Each row comes from the steps of one walk. Every step used is in the known rows, and no mark comes twice. Write the walk behind each row, first mark first.
(in the rows, 128 means zero)
Known rows
malodak zizol veve: [113 122 156 122 111 140 118 166  99  60 113 182 114 114 127 123 182 145
 123 128 139 131  82 135 131]
veve vedil ruvet: [122 116 135  72 112 143 131 178  95 112 114 160  99 141 136 138 171 148
 146 120 135 132 141 182 127]
veve vedil zizol sulam malodak: [165  96 166  41 124 120 147 171  79  82 104 171  69 127 126 120 189 159
 129 135 137 156 121 185 157]
ruvet vedil veve zizol: [123 103 147  70 117 108 137 161 101  72  91 149  88 146 135 130 203 116
 158 112 119 128  93 189 176]
sulam zizol vedil veve: [111 119 154  73 107 117 112 185  89  80  91 171  99 122 144 129 202 145
 142 139 130 152  96 153 168]
vedil veve zizol: [122 113 160  74 102 113 119 154  93  66  98 151  91 128 147 125 177 128
 157 127 125 145 100 185 166]
ruvet vedil zizol: [123  92 151  84 109 139 149 162 114  98 115 152 119 131 105 127 195 139
 154 111 124 119 113 173 143]
sulam malodak zizol: [139 115 177 102 107 140 126 162  83  64 103 191 114 132 140 119 171 159
 123 142 149 146 104 142 164]
sulam malodak zizol vedil ruvet: [139 117 152  80 119 137 129 176  63  84  93 207 117 126 136 115 174 157
 131 141 174 147 134 140 162]
malodak zizol veve vedil ruvet: [123 125 136  83 123 134 132 185  92  85 113 189 100 138 134 130 182 157
 136 111 151 129 101 172 135]
zizol veve: [109 124 144 123 111 138 114 164 102  66 120 160  95 112 129 125 173 122
 125 126 132 138 102 137 110]
malodak zizol vedil veve: [108 115 164  89 112 123 119 186  86  63  86 178 116 117 133 127 193 149
 133 135 137 133  88 147 162]
vedil ruvet zizol sulam malodak: [174 131 156  62 142 128 164 154  65  81  88 185 117 117 129 123 176 123
 125 138 149 155 136 149 161]
ruvet vedil: [114 104 144 106 115 145 137 166 109  90 107 150 111 135 117 137 195 125
 135 123 118 117 111 147 133]
zizol ruvet vedil veve: [107 108 151  95 127 104 130 192  94  76  78 157  85 146 119 133 206 112
 157 103 124 119 119 168 142]
sulam malodak zizol vedil: [131 113 171  95 113 139 118 177  69  68  96 199 106 118 133 115 182 160
 121 150 154 143 106 126 158]
malodak zizol veve vedil: [117 120 154  97 117 136 121 185  98  69 115 182  87 131 129 129 192 158
 128 120 131 125  76 159 130]
malodak zizol vedil: [107 112 162 101 107 148 114 177  83  82 100 182 125 107 121 127 187 161
 130 149 137 124 103 128 137]
ruvet vedil veve zizol sulam: [141 100 144  58 134  97 149 159  88  65  75 146  80 131 130 134 216 111
 140 126 118 133  95 180 179]
ruvet vedil zizol sulam: [139  88 146  70 127 128 160 158 102  92 100 151 112 116  98 131 209 133
 135 124 122 123 116 167 147]
vedil ruvet zizol: [133 134 151  83 118 146 149 158  92 102 107 169 145 119 122 130 170 130
 150 122 133 130 129 159 136]
malodak zizol: [115 115 168 108 100 149 122 161  97  79 108 174 134 120 127 131 177 158
 131 138 132 127 100 144 143]
ruvet zizol sulam malodak: [167 126 173  76 136 128 152 154  71  65  89 177 105 109 126 122 187 126
 115 147 128 152 109 136 156]
sulam malodak zizol veve vedil: [140 119 163  91 124 128 125 184  84  55 112 199  70 143 142 117 187 158
 119 123 149 146  79 156 151]
vedil zizol malodak: [129 103 173  87  83 132 131 138  83  73 113 151 112 113 112 118 171 138
 153 118 145 147 139 170 147]

Write each row's walk
[147 131 161  59 112 129 153 160  67  90  99 167 107 136 122 132 180 132
 156 108 139 137 140 180 151]	veve vedil ruvet zizol malodak
[131 111 170  85  86 125 116 129  64  66 101 153  91 116 131 120 173 127
 156 133 140 147 132 166 155]	veve zizol malodak
[112 103 172  86 101 128 118 174  89  98 108 166 108 115 105 117 176 148
 169 117 135 129 144 172 114]	vedil zizol ruvet
[116 101 170  64 106 124 120 193  87 108 110 168  82 131 107 122 188 163
 175 111 125 125 138 194 116]	veve vedil zizol ruvet
[153 112 159  88 124 129 133 157  73  65  95 168  88 115 135 124 177 130
 108 152 141 158 126 136 149]	zizol sulam malodak
[124 100 162  63  99 140 132 174 105 101 125 156  96 130 119 127 181 165
 155 118 120 131 116 194 132]	veve vedil zizol
[131  92 161  84  98 127 151 145  90  77 105 148 109 129 101 123 197 126
 155 103 140 129 132 171 158]	ruvet vedil zizol malodak
[130 116 184 102 113 126 115 180  65  69  87 202 100 132 129 115 177 156
 142 135 155 140 126 142 147]	sulam malodak zizol ruvet
[122 126 124  85 123 133 128 182  95  91 120 168  79 136 135 130 174 135
 138 109 144 136 123 172 115]	zizol veve vedil ruvet
[107 117 150  90 111 123 113 184  89  70  95 158  95 115 136 128 186 126
 135 133 128 141 108 148 142]	zizol vedil veve
[120  99 139  97 120 129 146 165 116  78 123 158 100 124 105 120 200 125
 145 100 133 121  96 166 131]	ruvet vedil zizol veve
[137 131 150  60 122 141 150 177  92 111 109 171 117 137 127 135 180 144
 154 116 123 126 123 181 136]	veve vedil ruvet zizol
[119 127 165  89 116 146 131 174  84  90 104 173 124  98 112 125 190 133
 139 140 118 124 105 130 126]	ruvet zizol vedil
[132 115 172  82 117 114 121 186  71  48  83 196  96 130 145 116 189 149
 124 138 153 153  93 146 184]	sulam malodak zizol vedil veve
[139 111 155  60 120 101 129 152  81  60  83 149  84 115 140 129 191 122
 139 141 124 150 103 180 169]	vedil veve zizol sulam
[163 112 163  53 126  94 133 152  66  46  79 166  64 126 152 118 185 123
 130 144 142 170 108 177 190]	vedil veve zizol sulam malodak
[114 107 144  95 120 119 142 175 112  70  95 145 100 145 131 138 200 113
 139 110 118 125  97 167 159]	ruvet vedil veve
[110 107 164  95 126 104 134 194  91  68  72 179 107 148 116 133 215 134
 154 103 131 111  99 165 160]	malodak zizol ruvet vedil veve
[112 118 132  88 113 144 121 175  79 105 105 167 117 111 126 127 171 136
 141 137 150 134 150 141 122]	zizol vedil ruvet
[127 118 168  93  87 131 120 145  77  74 100 163 108 122 135 129 187 142
 142 137 141 157 123 148 165]	sulam zizol malodak
[115 126 147 106 106 132 115 164 100  76 117 174  97 118 140 125 190 140
 133 132 134 149  89 141 137]	sulam zizol veve
[130 143 139  97 127 136 147 162  94  82 114 176 124 113 123 122 173 115
 141 112 140 133 112 151 124]	vedil ruvet zizol veve
[129 135 157  86 127 135 137 181  99  76 119 170  86 124 123 127 194 132
 136 113 110 125  78 159 119]	ruvet zizol veve vedil
